Each row comes from the steps of one path. Every step used is in the known rows, and no mark comes twice. Write the path behind each row, first mark first.
In the rows, 128 means zero.
Known rows:
P, F, R, L: [127 134 128 152 142  70  86 178 184 136 118  79 130 133  88 110 114 104
 138  81 145  86 131 180 103 149 152 138 138]
X, F, R, K, P: [ 78 169 148  92  82 104 168 114 154 114 124 145 156 135 170 147 106 132
 106  91 135  83 148  84 124 132 173 120 110]
P, F, X, K, R, L, J: [ 77  81  74 112 165  70  81 162 166 102  77 105 141 121  80 129 146 117
 159 155  92 131 182 186 147 143 210 124 163]
R, K: [101 135 106  95 122 114 143 137 139 114 151 155 133 149 197 146 151  92
  88 118 112 149 166  84 122 131 167 123 123]
K, P, L: [128 138 154 161  99 117  97 175 178 150 131 139 193 116 167 112 130 117
  96 169 132 108 128 140 139 189 121 117 137]
P, L: [138 132 133 169 137 123  81 184 167 145 150 127 166 122 153 113 154  92
  83 146 139 124 130 144 144 193 113 138 148]
J, L, R, K, X, F: [ 88 177 133  78 120 132 125  94  91  94  91 135 173 104 144  95 176 139
 106  77 114 106 166 120 133 128 184 144 150]
L, J, F, X, K, R: [ 70 119  99  97 125  88 132 161 134 125  86 148 146 151  78 148 155 149
 139 157 124 161 169 153 203 131 238 142 139]
P, K, J, F, X, L: [ 79 148 142  87 124 145 153 141 131 152 114  88 161 115 185 134 148 126
 113 123  87 115 103 110 170  86 153 112 118]
P, F, X, L: [ 56 153 140 110 150 114 132 136 159 134 105  82 209  95 186 137 173 138
 111 123  86 133 113 151 141 111 137 115 125]
X, L, R, K, P: [ 75 158 167  84  79 133 144 150 135 143 108 119 216 113 202 123 127 127
 119 133 106  96 162 118 120 140 158 115 110]
P, L, J, F, R, K: [120 126  93  96 140 135 124 173 157 134 151 117 122 105 101 149 134  66
 133 126 146  88 171  90 150 118 146 140 138]
R, K, P, L, J: [100  95  96 121 131 124  87 162 178 120 120 130 166  98 160 135 144  81
 124 193  99 100 184 123 140 169 137 120 157]
J, F: [159 122 154 143 109 110 135 188 129 177 102 135 152 140 120 146 146 129
  95 122 149 134 147 130 144 151 187 165 139]
R, K, X, F, J: [ 75 125  94  55 132 150 143 155 114  81 125 146 105 142 181  99 196 109
  71  78  90 108 133 110 156 157 185 139 156]
F, X, K, R, L, J: [ 79  80  71 123 158  77  85 159 154 108  80 108 124 137  88 125 145 104
 152 157 115 131 188 159 167 150 207 138 158]
X, F, J, L, R, K: [ 78 146 141  83 122 135 148 171  92  94 109 133 141 129 133 123 168 106
  96 107  96  95 180 126 107 130 165 113 123]
L, R, K: [ 98 141 139  89 125 134 134 167 125 121 141 124 151 140 165 129 150  97
 102 113 113 112 186 101 110 147 158 134 124]
R, L, J, F, X: [115  81 108 137 165 106 139 166 148 132  81 105 116 119  91 150 151 112
 129 161 119 122 173  87 150 117 179 128 142]
X, K, P, L: [110 140 146 145  89 108 114 168 163 149 124 150 189 128 156 130 117 133
  96 168 125 127 130 168 146 172 151 108 122]
F, X: [ 82 126 125 139 139 103 152 133 162 110 118 130 122 164 164 146 164 123
  94 145 110 145 148  75 144 134 149 124 116]
R, K, J: [101 146 127  94  83 137 129 148 134 136 161 148 100 165 207 132 139  98
  88 113  68 112 119 114 117 140 144 130 126]
X, L, J: [ 80 106 104 124 143 115  84 155 156 154  90  83 184 108 176 132 176  87
 124 142 102 109 163 168 156 162 144 170 153]
L, J, F: [146  89 123 135 129 111 114 193 140 168  85 121 144 123 103 153 157 112
 118 148 130 117 177 138 150 157 190 174 157]
P, L, R, K, J: [107 151 152 100  94 167 104 186 134 142 168 119 127 140 173 108 139  93
  98 125  74  72 127 132 114 164 114 127 134]
L, R, K, J: [ 99 150 152  91  84 154 122 173 126 142 155 121 113 160 184 118 140 103
  98 108  69  82 135 126 107 152 137 136 126]
F, X, K, J: [ 69 142 131 110  83 117 152 141 136 138 130 140  95 191 170 152 131 141
  91 133  63 129 104 150 141 121 169 125 100]
X, F, J, L: [ 90 141 129 136 107  99 137 169 108 105  78 149 127 154 124 124 180 124
  79 120  99 120 137 174 128 145 167 127 129]
L, R: [115 138 176 144 120 121 106 193 139 149 112  94 171 157 131 111 159 120
 101 114 131  93 169 153 115 197 145 169 129]
P, L, R: [130 138 176 159 136 142  78 213 149 153 133  90 186 122 118  96 157 105
 103 134 138  79 157 161 125 214 110 151 142]
P, K, R, L: [124 122 103 121 138  74  81 164 151 108 119 120 128 157 129  84 121 102
 133 108 142 135 152 145 151 158 206 116 161]
J, L, R, K: [ 98 154 136  99 109 120 134 159 108 118 115 134 160 134 143 128 154 101
 118 137 106 122 195 123 104 119 154 118 114]

Which path is each row?
[121  73  90 154 156  86  70 171 163 132  87  96 124 131 124 119 147  77
 130 144 118 108 186 153 125 176 167 156 165]	R, L, J
[ 95 182 127 116 120 113 118 109 157 120 120 104 134 142 117 106 153 124
 117  42 162  72 124 121 161 152 156 188 142]	K, X, F, R
[119 148 109 115 146  94  98 120 153 104 120  85 108 138 111  82 115 101
 132  43 160  74 133 122 140 133 178 139 149]	P, K, X, F, R, L
[156 126 133 163 132  86 104 193 155 169 108  84 114 136  66 110 106  95
 135  85 181  85 138 142 134 142 168 164 134]	J, F, R, L
[ 98 133 121  88  81 111 153 148 164 138 108 137 148 124 139 157 110 111
 141 141 127  85 173  92 135 116 177 127 119]	L, J, F, R, K, P
[110  79  72 116 159  79  60 165 166 103  96 104 121 140 117 106 141  82
 152 142 117 116 190 151 154 168 198 134 179]	P, K, R, L, J
[ 96 181 116 121  65 107 125 138 129 138 118 145 106 164 135 129 136 101
 128 137  86 106 130 150 117  90 129 127 105]	F, R, K, J, L
[ 89 161 143  77 121 156  91 155 126 147 105  65 209 118 180  69 172 116
 142 105 106  94 153 160 154 145 148 156 142]	P, K, X, L, R
[ 64 160 153  75  99 168 135 155 123 139 147  98 134 133 194 118 149 107
 108 114  58  78 121 112 125 121 124 121 116]	F, X, L, R, K, J
[111 153 131 128 101 127 114 163 180 132 157 135 172 109 157 120 117  95
 113 151 138  91 137 108 138 155 116 106 125]	F, R, K, P, L
[ 97 132 111 126 102  87 118 196 138 114  81 147 141 152 122 126 181 126
 107 161  67 140 138 213 107 131 155 109 128]	P, F, J, L
[ 92 155 101  93 118 113 143 139 161 115 162 130 112 155 157 146 136  78
 114  93 139 110 158  82 131 118 147 141 111]	F, R, K
[ 48 108 111 103 144 108 111 137 178 128  72  84 202  87 171 148 164 124
 143 172  66 105 159 157 143 127 148 123 144]	K, P, F, X, L, J
[108 117 117 128 133  74 117 176 123 136  90 127 137 138  69 110 121 139
 135 123 152 150 150 159 174 130 232 125 139]	J, F, X, K, R, L
[ 91 145 163  94  76 121 150 154 141 131 115 142 184 137 185 129 123 128
 112 139 109 102 178 104 107 148 168 113 112]	L, R, K, P
[113 141 100 107 122 130  99 167 159 177  94  69 153 107  87 120 157  98
 167 109 155  71 147 147 186 121 152 201 146]	K, X, L, J, F, R
[136 150 143 144 108 106 136 186 161 173 122 104 124 152  78 142 128 110
 124  90 177  86 134 126 154 142 156 183 122]	J, F, R
[106  84  90 104 165 103 130 159 150 106  86 112 111 128  86 137 143 116
 149 160 116 128 177  82 175 104 207 108 153]	P, K, R, L, J, F, X
[100 160 133 106 127 119 117  95 123 111 101 134 165 125 167  98 177 145
  85  61 128 117 134 122 152 167 187 170 164]	K, X, F
[ 95 165 174 135  68 115 112 182 104 159  85 115 157 169 102 117 142 141
 122 142  87  95 151 214 109 143 151 144 105]	X, K, J, L, R
[154 136 141 158 114 103  99 196 151 176 119  83  96 143  74 106 100  97
 134  82 158  65 115 152 130 142 157 162 135]	K, J, F, R, L
[ 90 147 139 115  64 113 131 158 131 159 134 146 110 194 173 143 127 135
  85 117  73 126 103 186 133 149 172 146 113]	X, K, J
[ 90 165 157 101 116 153  82 166 124 168  95  62 223 109 169  69 183 123
 137 106 118  90 149 175 152 165 134 181 142]	K, X, L, R
[ 74 168  92  61 117 146 102 111 126 146 119 107 204  95 230  87 185 103
 127 111 106 145 135 129 172 105 152 154 142]	R, K, X, L
[118 149 113  92 115 121 156 160 145 136 150 131 115 136 123 154 129  87
 120  94 152 107 160  80 139 103 166 145 115]	J, F, R, K
[108 136  54  54 118 143 108 125 148 127 120 121 126 119 134 107 170  87
 164 121 123 113 178  94 171  97 172 170 151]	L, J, F, R, K, X
[101 128 132  99 117 138 175 151 131 135 126 137  99 140 144 157 144 125
 102 142  88 122 131  61 146  93 165 112 115]	R, K, J, F, X
[ 92  96  94 123 132  68  87 166 185 128  81  87 141 126  83 140 109 109
 162 136 109  82 173 198 118 142 185 135 142]	X, K, P, F, R, L, J
[105 101  67 102 165  99  75 124 166  93  95  76 105 126 105 100 136  78
 156  94 127  68 176 131 148 140 178 152 170]	P, K, X, F, R, L, J
